What can hang from each mark:
lefi: pitave
kurifam: figop tabe
bivid: nuzo pitave
nesanu: pitave
pitave: bivid figop lefi nesanu
nuzo: bivid
figop: kurifam pitave

Each row was made from one small tree. Brackets hold a mark, then the marks that hang from it, in alphabetical order. Every link used is in the known rows. Write each row's tree.
Known rows:
(bivid nuzo): [-10.2   2.1  35.8   4.7  14.3  -3.8  37.0 -17.8  36.3   6.9  -3.5 -30.3
 -13.5  -2.7 -23.3 -46.3   6.2 -41.1   5.5 -12.6   8.1  13.6 -27.8   9.9
 -14.0]
(lefi (pitave bivid figop)): [ -1.3  18.8   0.5  23.0  20.5  18.7  10.0 -26.3  35.2  42.3 -19.8 -18.7
   4.2 -14.9  -5.2 -29.0  15.2 -11.7  -5.0  -1.3  16.8  39.5  -1.1  26.9
  -4.3]
(lefi (pitave bivid)): [ -3.5   1.9  21.8  10.4   8.1  11.1  17.5  -9.4  19.1  45.9 -16.9 -28.0
 -15.8 -21.1 -13.8 -41.6  28.5 -16.6   2.7   2.0   6.6  23.2   1.3  29.4
   5.8]
(nuzo bivid): [  4.3  12.0  26.7  -0.4  -7.7 -17.9  28.9  30.1  24.8 -10.1  -6.1 -25.6
  -8.6 -32.5 -10.6 -24.0   5.2  -3.6  -9.6  -1.7  -3.8   1.1 -27.2  -7.0
   0.4]
(nesanu (pitave bivid (figop kurifam))): [-14.7  29.0   1.6  24.6  23.5  31.9  23.9   3.4  33.6  21.2  -0.6   9.9
  -2.2 -21.0  -8.3  -4.8  23.7 -15.4 -15.6 -11.0  -6.9  17.0   6.1  30.5
   5.8]
(pitave (bivid nuzo) figop lefi nesanu): [-12.1  30.4 -22.9   5.6  81.6  39.2  49.8 -50.7   7.0   8.9   4.3 -11.3
 -22.1 -18.1 -28.0 -20.5 -12.1  11.2 -15.0   9.6   2.4  41.2  -1.5   5.8
 -12.8]
(nesanu pitave): [  1.6  -2.4  31.4 -10.4   7.1   4.0  35.2  13.6  40.8  27.5  -2.1 -15.3
 -22.1 -24.3  -4.7 -38.9  38.5 -30.9  -7.8 -21.9  -9.3   0.8   9.1  31.6
   9.3]
(kurifam figop tabe): [-10.7 -30.2  -2.0 -15.5   8.5 -23.4  20.5 -31.8  55.5   0.4 -21.2 -39.6
 -11.9  13.3  15.3  -7.1  -1.2  12.0  14.8 -37.9   3.7  -5.2 -16.5 -17.4
 -29.3]
(kurifam (figop (pitave bivid nesanu)) tabe): [-10.7 -44.7 -28.2  -9.7  48.0  14.2  32.5 -51.9  24.5   6.0  -6.1 -30.5
 -17.7   2.3  -8.0 -15.4  -2.9  23.7   5.2  -4.8  -4.5  -1.2 -15.3 -24.0
 -26.3]
(bivid (pitave figop)): [  9.9  23.4  17.3  11.3  29.2   3.6  12.4 -32.4  46.9  -7.5  -3.5 -29.2
  25.9   8.2  -9.9  -4.0  12.5   2.7 -15.5 -10.2  13.9   6.9  -6.7  15.2
 -23.7]
(pitave (bivid nuzo) nesanu): [  5.1  -1.7   3.6   7.9  51.7  21.7  46.8 -26.6   5.3  17.6   5.8 -18.9
 -20.0 -15.7 -34.3 -49.8  17.8 -11.9   3.5  16.3 -15.0  13.4 -13.2  16.2
 -18.9]
(figop kurifam (pitave bivid nesanu)): [-26.2  -3.2   5.2   8.8  43.9  46.1  38.3  -2.2 -11.8  -7.8   6.0 -10.8
  11.5 -20.6 -33.5  -4.8  -6.5  -4.7  -0.2   3.4 -13.1 -14.3 -23.7  -5.4
   5.9]
(kurifam tabe): [-25.0 -15.7  20.0  -4.2   5.7   0.0  15.3 -11.3  43.8   5.0 -14.7 -36.1
 -20.2   0.8   9.2 -22.0   2.6  -3.6   3.5 -20.7  -5.8 -15.0 -29.0 -17.2
 -17.0]
(kurifam (figop (pitave lefi)) tabe): [-36.4 -28.0  -1.1 -22.6  29.4   2.7  30.5 -41.2  36.9   3.9  -9.4 -37.7
 -25.9   7.4   0.7  12.4 -29.2  18.1  -1.0 -36.2  22.3   6.7 -12.7 -35.8
 -13.4]
(nesanu (pitave figop lefi)): [-13.0  28.2  11.2  -7.2  31.8  20.7  37.3  -6.8  38.8  18.5  -5.2  -4.9
 -23.6 -27.6   2.2  -6.4  10.4  -9.8 -25.0 -29.9   7.9  29.1  15.2  19.3
  13.3]
(bivid nuzo (pitave lefi)): [-16.7  18.0  47.6   7.0  43.0   0.9  40.0 -29.2  29.3   1.8   1.6 -34.3
 -27.1   4.7 -31.9 -11.5  -3.9 -10.1 -14.8  -1.8  16.1  23.3 -10.9  11.5
 -28.9]
(kurifam (figop (pitave lefi nesanu)) tabe): [-26.7 -43.3 -15.5 -33.4  49.3  16.1  44.7 -42.1  25.9  -6.7  -8.5 -39.6
 -31.2  -3.5   0.4  -2.8 -26.9  31.0   3.4 -22.2  12.0  -1.1 -16.6 -37.8
 -27.4]
(figop kurifam (pitave bivid lefi)): [-53.0  28.2  23.0   9.0  37.0  37.6  33.9  -4.4  -7.1   4.7   3.8  -6.8
  -8.2 -17.7 -32.2  29.7 -17.2  -4.5 -18.8 -17.6   3.7   6.7  -3.6 -13.3
  33.2]
(bivid nuzo pitave): [  1.2   1.5  49.7  17.3  28.7  -6.7  29.2 -29.5  42.1   4.6   4.1 -37.0
  -7.7  12.1 -33.2 -32.9  11.4 -28.9  -5.6   4.4   9.9  12.8 -23.0  23.4
 -38.5]
(nesanu (pitave (figop kurifam))): [-14.6  17.8  15.7  13.5  11.0  24.0  28.4  13.7  49.8   4.1  -4.8  -3.3
   4.2 -20.7   4.3  -6.5  13.0 -26.2  -6.6 -23.4  -2.5   9.8 -10.4  24.8
   1.5]
(bivid nuzo (pitave (figop kurifam) lefi)): [-36.2  42.1  30.1  28.5  48.5  17.8  30.9 -30.4  40.9 -21.2  -1.8 -21.5
  -6.8  14.0 -21.8  17.4 -29.9  -5.5 -17.7  -3.6  26.3  32.4 -26.8   6.4
 -35.8]

Write each row's tree:
[-21.3   1.9   4.2  -1.0  72.3  45.6  61.4 -36.6 -10.0  13.0  15.2 -16.7
 -31.6 -23.0 -44.4 -23.6 -14.1  -4.5 -18.1  13.3   4.6  23.0 -10.6  -2.8
   2.6]	(figop (pitave (bivid nuzo) lefi nesanu))
[-49.5  10.3 -13.4  -7.6  51.4  43.0  36.4  -9.7  23.1 -28.5 -21.5 -18.0
  -6.0 -11.7  14.5  15.2 -45.9  30.8   4.1 -21.3  -1.9   3.4 -42.0 -25.1
 -26.9]	(pitave (figop (kurifam tabe)) lefi nesanu)
[  5.1  -2.2 -13.0  27.4  47.5  36.1  29.8 -44.9  25.0  31.8 -11.0 -23.1
  -8.8 -23.8 -20.4 -59.5   5.2 -17.3   3.9  27.4  16.5  47.0 -24.9  35.4
 -34.7]	(lefi (pitave (bivid nuzo) figop nesanu))
[ -2.5  24.1  -0.2 -10.6  63.8  27.3  38.6 -34.7  24.9 -12.8  -5.0 -27.4
   4.8  -8.1  -7.9   6.1  -7.1  30.9 -18.7  -2.3   8.9  13.6  -3.5   4.7
 -26.4]	(bivid (pitave figop lefi nesanu))
[ -4.1 -12.2 -20.4 -30.4  60.3  17.6  53.5 -47.1  -1.6  11.0   2.5 -18.9
  -9.7 -18.2 -27.5   4.1  -4.0  22.2  -4.8 -15.3   8.7  16.8  17.7 -13.7
   8.9]	(kurifam (figop (pitave bivid lefi nesanu)))
[ 11.5   1.4   9.3  17.8  59.8  20.9  35.8 -50.8  43.8 -12.2   4.4 -31.5
   4.9   4.7 -22.6 -37.0  -2.8  -7.2  -6.5  19.5  14.0  18.4 -31.7  19.1
 -57.3]	(bivid nuzo (pitave figop nesanu))
[-17.5  -1.9  -0.7  14.4  46.1  31.2  18.2 -25.8  42.2 -28.8 -13.1 -29.4
  14.0  11.8   4.3   6.0 -12.2  23.2  -1.2   1.6  -2.4 -11.6 -47.4  -3.1
 -58.3]	(bivid (pitave (figop (kurifam tabe)) nesanu))
[-43.5 -19.3  -2.6  20.3  41.7  50.2  27.1 -10.2   3.6  -7.4  -3.0 -19.5
 -15.4  -7.4 -13.9  -4.2 -20.6   7.7   2.8   6.3 -18.0 -27.0 -44.1 -20.6
 -13.5]	(figop (kurifam tabe) (pitave bivid nesanu))
[-45.3  42.6  11.5  -2.0  31.2  24.5  31.6  -2.0  26.4 -18.3 -12.3  -9.1
   8.4 -11.9  -1.0  29.9 -29.2   3.5  -5.2 -38.7  13.7  18.7 -16.0 -11.4
   9.0]	(pitave (figop kurifam) lefi)
[ -3.9   9.2   7.0   9.4  45.6  29.6  28.9 -19.5  30.4 -30.2  -8.2 -23.1
  32.1  -1.1 -12.0   4.3  -2.0  16.2  -0.5  -0.8  -1.4  -3.6 -31.4   8.8
 -39.1]	(bivid (pitave (figop kurifam) nesanu))
[ -9.7  22.7 -12.4 -24.2  60.1  30.4  48.2 -25.0  14.1 -14.0 -11.2 -20.5
  -0.8 -24.5  -0.3  -3.6 -15.1  21.9  -5.0 -21.2   5.0  18.3  -7.9  -9.2
  -7.5]	(pitave figop lefi nesanu)
[-32.1  40.4 -20.9   2.5  67.9  49.0  41.1 -15.1  -2.7 -10.1  -6.7  -0.7
   1.3 -24.9 -14.9  20.8 -18.8  32.5  -6.4  -8.0 -10.5  17.8  -6.0  -3.6
   7.9]	(pitave bivid (figop kurifam) lefi nesanu)
[-46.2  30.1  20.3  17.2  38.8  24.2  14.1 -20.7  45.2 -20.2 -17.7 -22.3
  -5.5  18.9   6.1  36.9 -31.0  27.0 -16.9 -17.0  12.4   4.7 -26.3 -12.1
 -31.9]	(bivid (pitave (figop (kurifam tabe)) lefi))
[ -3.6  20.9   7.8   6.3  72.4  27.0  49.1 -52.8  30.1 -10.1   2.5 -29.5
 -13.5   0.9 -23.0 -14.6 -17.8   7.5 -16.1  14.0  17.7  31.0 -19.9   9.4
 -49.3]	(bivid nuzo (pitave figop lefi nesanu))
[  8.2  17.3 -22.1  21.6  66.5  26.9  37.4 -44.3  18.4   7.8   5.2 -12.1
  -2.2 -13.4 -25.3 -41.1   4.3  -8.2  -6.7  18.1   0.4  28.1 -17.9  16.4
 -22.5]	(pitave (bivid nuzo) figop nesanu)
[-12.4  21.1 -21.6  14.9  49.5  40.7  26.1 -17.0   8.9 -10.5  -5.9  -5.4
  22.7 -17.4 -16.7   4.1  -4.0  14.2   1.9  -3.2 -11.5   4.1 -18.8   3.9
  -4.5]	(pitave bivid (figop kurifam) nesanu)
[ -8.1  34.4 -28.8  -9.6  72.9  37.4  43.9 -34.6  -0.1   5.6  -5.4  -6.1
  -5.8 -27.2 -14.4   1.2  -4.7  30.2 -14.5  -2.0  -3.0  24.5   9.9  -3.0
   6.2]	(pitave bivid figop lefi nesanu)
[-62.2 -18.7  13.4  -7.5  42.5  52.7  43.1  -7.5   5.6 -24.2  -7.2 -28.3
 -22.4 -13.4  -2.0   8.2 -48.5  15.0   4.0 -14.0  -2.3 -18.6 -49.2 -38.0
 -15.4]	(figop (kurifam tabe) (pitave lefi nesanu))
[  6.9  29.0   3.4  -0.5  45.0  12.7  40.1  -2.5  21.0 -24.6  -5.4 -24.8
  -5.9 -29.7  -9.0   1.4 -19.2  39.5 -26.6  23.0   5.2  17.3 -22.1  -4.8
 -29.7]	(nuzo (bivid (pitave figop lefi nesanu)))
[  3.8 -18.4  11.8  13.3  37.4  28.3  37.2 -29.3  14.7  37.1 -11.0 -32.3
 -32.8 -28.0 -25.5 -70.8  14.9 -21.1  11.9  28.9   2.9  32.6 -21.5  34.7
 -30.5]	(lefi (pitave (bivid nuzo) nesanu))
[-18.8 -42.6  -2.1 -12.1  15.3  -8.6  25.0 -41.5  46.9   2.6  -8.6 -38.6
 -10.3  13.7   3.5  -9.4 -12.7   6.6   5.3 -32.0  18.8  -3.0 -21.3 -27.3
 -22.3]	(kurifam (figop pitave) tabe)
[-46.6  57.4   1.4  28.6  53.4  31.8  32.6 -24.1  13.6  -0.4   0.6  -0.4
 -14.3  -4.8 -27.4  19.9 -29.4  -5.0 -12.6 -11.3  13.0  43.6 -12.3   1.0
   3.2]	(pitave (bivid nuzo) (figop kurifam) lefi)
[-45.6   9.4   4.1  -1.9  57.7  55.2  46.1  -6.3 -22.4  -6.6   5.7  -7.6
  -8.6 -27.3 -33.6  18.0 -23.4   8.4  -8.1  -2.3  -6.9  -1.8 -11.6 -13.4
  18.8]	(figop kurifam (pitave bivid lefi nesanu))
[ -7.2   4.3  31.2  -5.0  64.0  19.6  51.8 -37.2  20.5  -4.4   3.2 -34.9
 -27.8  -3.1 -33.4 -25.2  -6.7   2.3  -7.3  14.0   7.8  16.5 -15.9   7.6
 -45.5]	(bivid nuzo (pitave lefi nesanu))
[  5.5 -12.0   5.2   0.3  28.6  28.2  29.6 -15.6   9.9  40.9 -18.0 -27.3
 -13.3 -32.3 -17.7 -54.1  27.6  -3.1  11.0  17.6  -2.5  16.5  -7.2  31.0
 -10.4]	(lefi (pitave bivid nesanu))
[-56.2  -3.3  13.9  26.5  22.3  36.3  15.8  -7.8  17.9   1.1  -2.0 -18.3
 -11.1   2.2 -15.8   9.6 -15.3  -4.1  -6.9 -10.1  -6.8 -15.5 -35.4 -17.9
  -0.7]	(figop (kurifam tabe) (pitave bivid))
[  4.0  12.9  22.7  -5.3  34.1   4.2  46.2  14.4   9.5 -20.9  -5.0 -30.1
 -22.2 -30.3 -16.1  -4.2  -6.3  38.6 -20.6  21.0  -6.9   3.4 -17.6  -3.4
 -21.6]	(nuzo (bivid (pitave lefi nesanu)))
[  8.2  -7.4  -4.4  -4.3  27.9  28.1  33.5 -24.0  31.6  15.1 -24.9 -33.5
   6.4 -30.2   6.3 -50.2   2.9 -10.0  12.4   0.7  15.6  21.9 -25.9  24.6
 -31.6]	(lefi (pitave figop nesanu))
[  8.8   3.6 -16.5  10.3  42.3  36.5  25.7 -33.3  19.7  30.9 -18.0 -22.1
   0.8 -31.8  -6.3 -46.0  16.6   0.6   1.9  14.2   7.9  32.1 -11.1  26.9
 -21.1]	(lefi (pitave bivid figop nesanu))
[-20.0  26.2  23.6  10.9  38.4  21.8  48.9 -11.3  22.1  43.6   8.7  -2.1
 -59.8 -22.8 -27.1 -28.8  18.4 -24.7 -24.8   0.6  -7.6  36.8  21.3  30.6
  10.0]	(nesanu (pitave (bivid nuzo) lefi))
[-31.0   8.8 -25.7  22.5  50.4  45.0  21.5 -22.5  19.0 -14.0 -11.8 -10.4
   3.6  -5.0   2.2   0.6 -15.2  25.2   3.6   0.5 -18.6  -1.5 -36.5 -10.7
 -23.0]	(pitave bivid (figop (kurifam tabe)) nesanu)
[  5.7  19.0  10.6  20.0  25.5  14.3  30.9  11.2  29.2 -41.7  -7.0 -24.2
  16.8 -20.1  -9.8   5.3 -15.3  27.7 -16.2  25.4  -4.4   1.4 -45.3  -1.2
 -40.1]	(nuzo (bivid (pitave (figop kurifam) nesanu)))
[ -0.7  -6.5  -1.5  -2.0  50.9  35.2  38.8 -28.9  -6.8  10.5   7.8 -18.4
  -3.0 -23.0 -32.9 -28.2  10.2  -5.7  -9.1   6.0  -8.2  -6.0  -7.3   1.8
   9.4]	(figop (pitave bivid nesanu))
[  9.6 -40.9  -9.7 -30.6  38.7   2.7  45.1 -36.8  19.6  -3.8  -1.5 -33.6
  11.8 -13.9 -15.1 -16.2   0.5   2.1  12.0 -22.8  10.1  -0.3  -6.2  -7.8
 -10.7]	(kurifam (figop (pitave nesanu)))
[-54.1 -17.0  31.8  14.0   9.9  27.6  19.1   1.5  31.3 -15.8  -7.4 -26.4
  -6.4   2.5  -3.3   2.0 -30.1 -14.3  -0.2 -24.2   4.2 -22.5 -52.3 -22.7
 -10.0]	(figop (kurifam tabe) pitave)
[-36.2  -1.1  16.1  23.8   2.3  22.6   3.5  -6.0  56.1   6.2 -32.4 -30.7
  -0.7  -5.4  18.0 -16.1 -20.6 -14.6  14.4 -11.2  23.0  17.3 -50.4   5.0
 -33.6]	(lefi (pitave (figop (kurifam tabe))))
[-62.0  45.3 -10.0  21.1  44.4  37.2  16.8 -19.3  23.1   1.4 -14.0  -4.9
 -15.3   1.1  -0.5  37.5 -29.6  26.6 -15.4 -21.9  -1.2  19.4 -10.8 -17.3
   1.7]	(pitave bivid (figop (kurifam tabe)) lefi)
[  6.9  26.2  -5.7  17.9  31.6  18.2  24.3 -14.9  36.9  37.9   0.0   5.1
 -10.2 -21.4  -9.6 -20.9  37.4 -15.2 -26.2  -7.8  -5.8  23.3  21.0  34.8
  13.0]	(nesanu (pitave bivid figop))
[-31.6  48.9   0.6  15.1  39.2  39.1  31.4   4.1  24.4  18.8  -4.4  14.7
 -20.7 -25.3  -8.2  16.3   3.3   0.9 -25.9 -18.2  -5.6  28.1  16.8  25.6
  21.5]	(nesanu (pitave bivid (figop kurifam) lefi))
